Known rows, with every way that one mark hangs from another:
tagi[zozopas]: [ -9.1  25.1  -8.9   2.8   7.7 -25.7  -0.9  -5.4 -14.8  -1.4   1.0  -6.6
   1.6  16.0   0.2  12.0   8.4  -9.2]
rukegus[tivan[gosog[bedemu difab]] vifa]: [-19.1 -13.0  51.3 -19.5  13.4 -47.5   8.7 -36.9 -34.2   2.4  22.4  16.3
  12.6  60.2 -30.8   3.5 -20.8   1.6]
zozopas[bedemu]: [  5.3  -4.2 -10.8   2.6   3.2  -1.1   8.0  -2.4 -25.9  -1.4   6.8 -12.9
   5.4 -18.0 -15.5  -4.8  16.3  11.5]
tivan[rukegus[vifa]]: [  2.0  15.5  26.7 -21.8   9.8 -21.9 -16.4 -11.6  -1.7  -1.6  13.1  -0.6
   4.6  35.3  14.3  -2.2   4.3 -23.5]
gosog[tivan]: [  5.3  17.0  -4.2   8.7   0.3 -23.7 -14.0   5.7 -11.9  14.8  14.5   1.2
   1.8  17.0 -18.3  -8.2   5.4  -8.2]
noten[gosog[difab]]: [-20.3  -9.0   8.8 -15.4   5.5   5.9   8.5  -4.5  12.5   8.0 -10.3   8.9
   9.4  11.2  -5.0  13.0  15.0  19.0]
tivan[rukegus]: [ -3.1  13.9  16.8 -10.7   5.4  -6.7  -6.2   3.5   5.2   7.2   8.8  -4.6
  -3.8  17.1  21.6  -9.7   3.3   2.6]
noten[gosog]: [ -2.4   8.1  16.4 -14.4   2.4  12.7   6.4 -12.7  11.6   5.5 -15.0  14.9
   5.5   5.6 -14.7  16.3  16.0 -11.6]
noten[gosog[bedemu difab tivan[rukegus]]]: [-20.1  25.0  39.9 -22.1  15.3 -33.0 -12.1   4.1  -3.5  20.7  15.3  10.0
   0.2  70.7 -34.3  -5.1   4.9  15.1]
noten[gosog[bedemu difab tivan]]: [-17.0   7.6  24.5 -10.1  10.4 -24.3  -7.7   1.4  -5.9  15.0   6.8  15.0
   6.3  53.2 -55.9   5.3  -1.1  14.1]
tivan[gosog[noten] rukegus]: [-16.5 -18.1  47.3 -15.5   8.7 -27.0  18.9  -8.7  11.6  28.1  10.4  -5.3
 -12.2  37.4  33.3 -10.6 -12.1  35.2]
tivan[gosog rukegus[vifa]]: [ -1.6   8.3  47.7 -23.8   8.5 -27.4   4.2 -25.0  -1.1  10.9  18.9  -7.7
   8.6  40.9  51.2  -7.6  -0.9 -12.9]
rukegus[vifa]: [  5.6   1.9  10.4 -10.6   4.6 -10.4  -9.8 -15.2  -4.6  -8.0   4.8   3.5
   9.8  14.0  -8.3   7.3  -0.5 -25.2]
gosog[bedemu difab noten tivan]: [-24.7 -25.0  18.5   2.4  12.8 -50.3  -7.4  16.4 -11.4  19.0  16.0   6.9
 -12.6  59.2 -64.9  -6.0 -25.6  48.7]
tivan[gosog]: [ -3.8  -7.6  18.0  -0.8  -1.0  -4.2  19.6 -13.8   0.6  13.2   5.2  -8.8
   4.2   8.2  36.5  -5.5  -4.5   8.5]
tagi[zozopas[bedemu]]: [ -3.6  23.3 -20.4   5.4  11.3 -26.3   5.5  -6.6 -39.9  -4.0   7.0 -18.9
   7.3  -2.3 -13.8   5.8  24.4   5.3]
difab[gosog[bedemu noten tivan[rukegus]]]: [-19.7  24.3  39.7 -10.0  13.2 -35.0  -6.4  -2.4  -4.8  19.6  19.4   0.3
 -12.6  70.2 -57.0   5.5 -20.6  32.5]
difab[gosog[bedemu tivan]]: [ -6.7  34.0  11.5   0.9   2.8 -12.3  -7.2  -7.9 -15.5   5.6  13.9  -2.2
   5.1  41.2 -54.7  10.1 -16.2   8.4]

Rows:
[-33.2 -48.5  41.0  -9.6  11.5 -29.3  25.8  -4.1  -0.3  16.4   8.5  -2.5
 -10.4  45.4 -13.1  -4.1 -38.4  65.2] -> tivan[gosog[bedemu difab noten]]
[-30.4 -33.1  52.6 -26.2  15.7 -45.9  11.2 -15.9   5.2  22.8  19.0  -5.6
   2.3  59.1  33.1  -6.3 -11.7  37.1] -> tivan[gosog[difab noten] rukegus[vifa]]
[ -0.5  38.8  30.2 -17.7   7.7 -23.5 -13.1  -4.2   5.3  23.3   9.5  12.7
   4.6  43.6 -11.1  -2.2  27.3 -12.1] -> noten[gosog[tivan[rukegus]]]
[  0.7   3.8  38.6 -14.4   5.1 -34.8   7.9 -44.3 -26.1   8.8  16.4  18.6
  13.7  31.2  -5.7   5.6   3.5 -31.1] -> rukegus[tivan[gosog] vifa]
[-19.4  24.0  23.4 -17.6  10.0 -28.0 -12.7   3.9   7.6  28.3  13.2   6.2
   6.4  46.1  -1.7  -3.6  24.3  13.2] -> noten[gosog[difab tivan[rukegus]]]
[-27.6  -8.9  37.2  -7.4  18.3 -58.6 -13.8  18.1  -7.4  24.0  25.3   4.0
 -16.0  75.1 -42.5 -14.8 -20.8  50.1] -> gosog[bedemu difab noten tivan[rukegus]]
[  2.2  24.8  30.3 -10.7   7.3 -19.9  -8.0  -5.7  -7.1  12.3   1.7  19.4
   1.1  49.1 -65.6   8.0   2.4 -14.4] -> noten[gosog[bedemu tivan]]
[-17.0   8.0  22.6   1.0   7.8 -27.9  -0.1  -5.3  -7.8  15.0  10.4   5.3
  -9.1  53.4 -77.4  14.0 -23.9  30.2] -> difab[gosog[bedemu noten tivan]]
[-36.8 -34.1  57.8 -20.3  16.6 -37.0  19.0  -3.0   3.9  23.0  16.7  -6.0
 -14.3  65.6  11.5 -13.5 -33.3  67.7] -> tivan[gosog[bedemu difab noten] rukegus]
[-22.6 -24.2   0.1   7.4   7.9 -43.6  -5.3  15.6  -2.2  26.6  13.1   2.1
  -7.4  36.3 -35.9  -6.9  -6.1  43.7] -> gosog[difab noten tivan]
[-34.0 -39.5  51.8 -10.7  12.5 -48.7  25.2 -20.4 -21.5  21.3  14.7  18.6
  -9.2  56.1 -44.4   0.6 -30.2  49.6] -> rukegus[tivan[gosog[bedemu difab noten]]]
[ -5.5  -7.8  25.9   2.0   9.9 -44.6  -7.2   8.6 -12.3  13.1  11.9  13.0
 -15.4  54.9 -68.8  -3.6 -21.5  17.9] -> gosog[bedemu noten tivan]
[-10.5  51.0  11.5  -2.3   3.3 -16.3 -13.2  -5.6  -3.5  19.7  19.8 -11.1
   4.5  36.9  -1.1   0.9   7.9  11.8] -> difab[gosog[tivan[rukegus]]]
[ -2.7   6.2  64.2 -29.3  13.3 -28.5   3.5 -24.0  -7.2   3.4  21.5  -2.6
   3.9  65.2  19.1  -8.2 -20.9  -7.2] -> tivan[gosog[bedemu] rukegus[vifa]]
[ -4.2  50.6  21.7 -15.6   7.2 -30.2 -22.0 -19.3  -8.8  11.7  24.9  -6.7
  14.9  51.8  -8.4   7.4   7.2 -15.9] -> difab[gosog[tivan[rukegus[vifa]]]]
[-12.5  17.2  35.7 -18.2  16.6 -59.2 -30.1   3.6 -20.5   8.4  32.4  -0.2
   6.4  79.8 -28.9 -12.5 -11.3   2.6] -> gosog[bedemu difab tivan[rukegus[vifa]]]
[-19.4  -7.4  57.9 -26.8  16.3 -37.7   3.7 -17.6  -7.8   4.8  24.1  -8.6
   8.1  71.2  26.8 -10.2 -23.3  19.1] -> tivan[gosog[bedemu difab] rukegus[vifa]]
[-28.3 -37.6  44.7 -15.6  12.6 -53.7  16.5 -35.9 -18.5  20.1  14.0  19.4
   6.5  50.7 -21.7   7.5 -11.1  20.9] -> rukegus[tivan[gosog[difab noten]] vifa]
